Each row was made from one walk, in order. Every step used is in the known rows, and no mark comes twice. Write each row's walk.
(in the rows, 128 means zero)
Known rows
W, E, P, R, X: [194 146 145 137 103 171  82 129 134 120 237 132 152 127 151 132 100 126
 122 122 109 154  97  74 121 171]
E, P: [143 133 160 125 123 138 120 158 116 133 119 119 122 100 197 126 140 144
 172 123 159 146 135 124 130 105]
W, R, X, E: [125 162  88 102 127  99 104  90 118 137 126 126 144 112 121 143  97 101
  79  93 109 103  88 145  95 214]
P, R, X, E: [163 144 124 103 133 126 111  95 127 116 160 141 117 160 120 129 109 155
  74  86 101 123  76 150 112 227]
V, R, X: [127 152  95 111 130  88  90 144 160 130 111  95 124 132  84 133 121 142
  49 109 123 135  91 159 155 106]
W, E, P: [122 131 158 136  83 172 117 136 136 137 162 111 138  92 150 130 124  96
 152 149 121 152 138 102 104 128]
E, V, R: [133 119 154  86 149 103 117 165 156 156  59 123 140 102 117 126 153 146
 112 113 186 131 129 177 146  34]
P, R: [169 125 136 104 129 145 153 109 112 125 141 144 149 141 143 115 122 142
 153 100 134 126 137 112 141 144]
E, V, R, X: [169 128 127  90 149  99  67 176 180 141  94 116 125 114 117 139 147 163
  71  98 170 124  95 173 151  63]
P, R, X, E, V: [201 123 162  75 157 131  99 125 142 136 143 154 118 139 153 133 124 191
  90  78 140 114  85 157 109 181]
Q, P: [116 134  99 115  88 136 155 109 148 145  72 115 109 127 135 130 163 125
 148 116 113  93 180 145 129 133]
V, R, W: [ 96 119  93 162 145  90 166 155 134 119  89 123 110 139  78 114 149 117
 113 141 126 118 147 125 171  58]
X, R, W: [101 113  75 160 130 101 146 151 101 103 128  89  99 146 106 100 178 117
 169 122 155 103 157 128 158 114]
Q, P, R, W, E: [133 110  79 173  90 176 191  85 134 123 162 156 124 160  78 121 143  91
 155 158  67  79 193  77 136 151]
P, Q: [ 76 149 127  76 102  90 139 114 142 108  73 121 139 118 168 149 124 118
 166 135 151 153 158 163 138 133]
X, R, W, E, V: [110  92 120 138 107 140 137 151 140 121 149  92 110 125  92 109 174 102
 172 136 165  95 152 126 137  97]
F, P, R, W, E: [129 117 103 149 131 197 179  74 113 109 153 141 177 158  65 125  63  86
 129 156  72 114 168  42 152 126]
E, V, R, W: [133  98 127 135 170 104 151 181 149 134  64 139 112 121 114 122 160 144
 131 135 171 104 149 138 163  18]
X, R, W, E, P: [ 96 117 118 204 100 139 115 156 101 110 197  88 114 124 110 100 163  87
 184 161 142 135 154  89 132 119]
R, W: [121 110  89 145 130 116 178 141 136 109  98 124 108 128 138 124 150 121
 151 125 125  97 165  94 158 111]
R, X: [160 147  93  96 117 113 108 143 160 113 126 102 117 119 149 136 128 139
  94  82 120 117 110 133 149 157]
T, E: [106 133 136 112 102 109 166 103 119 152 112  98 146 149 117 129 110 144
 143 135  96 125 153 163 137 121]
P, R, W, E: [146 104 105 158 108 165 183 106 127 112 186 150 142 148  91 114 113  90
 148 140  92 109 156  66 142 146]
T, E, P: [130 134 169 147 114 120 142 130 100 156 137 107 145 129 177 132 125 161
 176 148 117 152 152 149 130 106]
W, E, V, R: [108 110 158  91 112 143 116 140 169 162 100 111 146 103  76 126 133 106
  97 136 155 134 121 161 125  61]

Which walk is each row?
[ 92 121 128 199 117 137 131 156 136 126 159 125 136 118  86 122 135  87
 123 184 110 147 144  94 137  59]	V, R, W, E, P
[153 126 193 131 140 158 128 109  86 141 162 157 128 136 166 118 122 153
 154 121 132 154 104 121  93 172]	X, E, P, R
[162 111  74 163 125 146 190 108 117 118 124 169 107 164 122 116 161 139
 170 133  94  74 200  85 155 126]	Q, P, R, W
[192 117 137 178 156 147 154 157  92 112 171 172 126 138 188 110 140 151
 199 137 139 123 158  56 151 107]	E, P, R, W
[161 143 115  71 149 113  91 119 131 149 100 143 137  97 152 150 102 135
  99  79 158  94  94 154  91 166]	W, R, X, E, V
[184 130 172 127 137 158 119 139  94 130 169 152 148 125 197 112 130 153
 191 116 155 154 138  85 133 117]	E, P, R
[ 97 108 173  85 154 110 120 134 145 165  55 118 116 111  90 123 150 153
  82 115 163 134  99 214 102  86]	X, E, V, R
[ 70 111  88 174 111 124 158 135 153 127 125 114 132 136  34 117 132  75
  92 174  96 125 142 118 145  82]	V, R, W, E
[ 89 173 144 112 119  84  74 125 134 101 121 125 107 118 194 164 123 145
 126 133 126 174  93 178  95 194]	R, X, E, P, Q
[123 105 177  72 136 134 139 129 145 155  62 124 111 106 149 136 146 159
 115  94 159 110 114 187  97 135]	X, E, V
[ 90 149 117 119 132  86  89 119 147 132 102  99 105 140  57 134 128 133
  19 112 101 138  57 192 118 155]	V, R, X, E
[155 114 153 180 159 149 161 130  73 117 163 172 110 149 165 113 133 146
 169 142 121 129 127  88 113 159]	X, E, P, R, W
[150 152 127  93 154 156 106  65 114 112 131 128 151 164  95 140  55 151
  65 102  81 130  81 126 121 201]	F, P, R, X, E
[ 57 169 144 130 133  61  50 134 136 114 108 117 120 130 133 158 124 142
  87 150 128 201  71 203 105 144]	V, R, X, E, P, Q
[140 174 113 133 132 112  73 116  97 139 148 139 142  99 168 142 101 122
 109 108 126 127  84 124  84 191]	W, R, X, E, P
[ 99  91 145 136 170 105 157 153 139 144  52 141  90 132  89 119 157 138
  94 141 144 108 119 175 122  69]	X, E, V, R, W
[ 36 134 125 184 112 100 122 140 139 106 136 133 147 123 109 142 128  71
 156 207 114 183 153 122 136  73]	V, R, W, E, P, Q
[136  92 120 128 117 156 176 150 168 127 119 129 118 108 131 128 137 110
 145 137 138  90 158  99 133  93]	R, W, E, V
[144 150 142 127 120 118  83 141 132 128 141 110  98 114 171 142 130 155
  93 108 117 146  76 145  99 186]	R, X, E, P
[164 126 172 131  98 188 117 114 113 135 206 145 165 122 147 119 108 109
 170 144 125 158 130  78 112 143]	W, E, P, R
[152 120 106 136 171 171 179  97  97 105 115 152 162 162 115 129  81 126
 151 134 110 111 168  51 171 104]	F, P, R, W
[ 81 189 114 110 126  78  65 104 103 119 129 147 154  99 189 169  88 110
 150 136 138 161 103 147  77 199]	W, R, X, E, P, Q
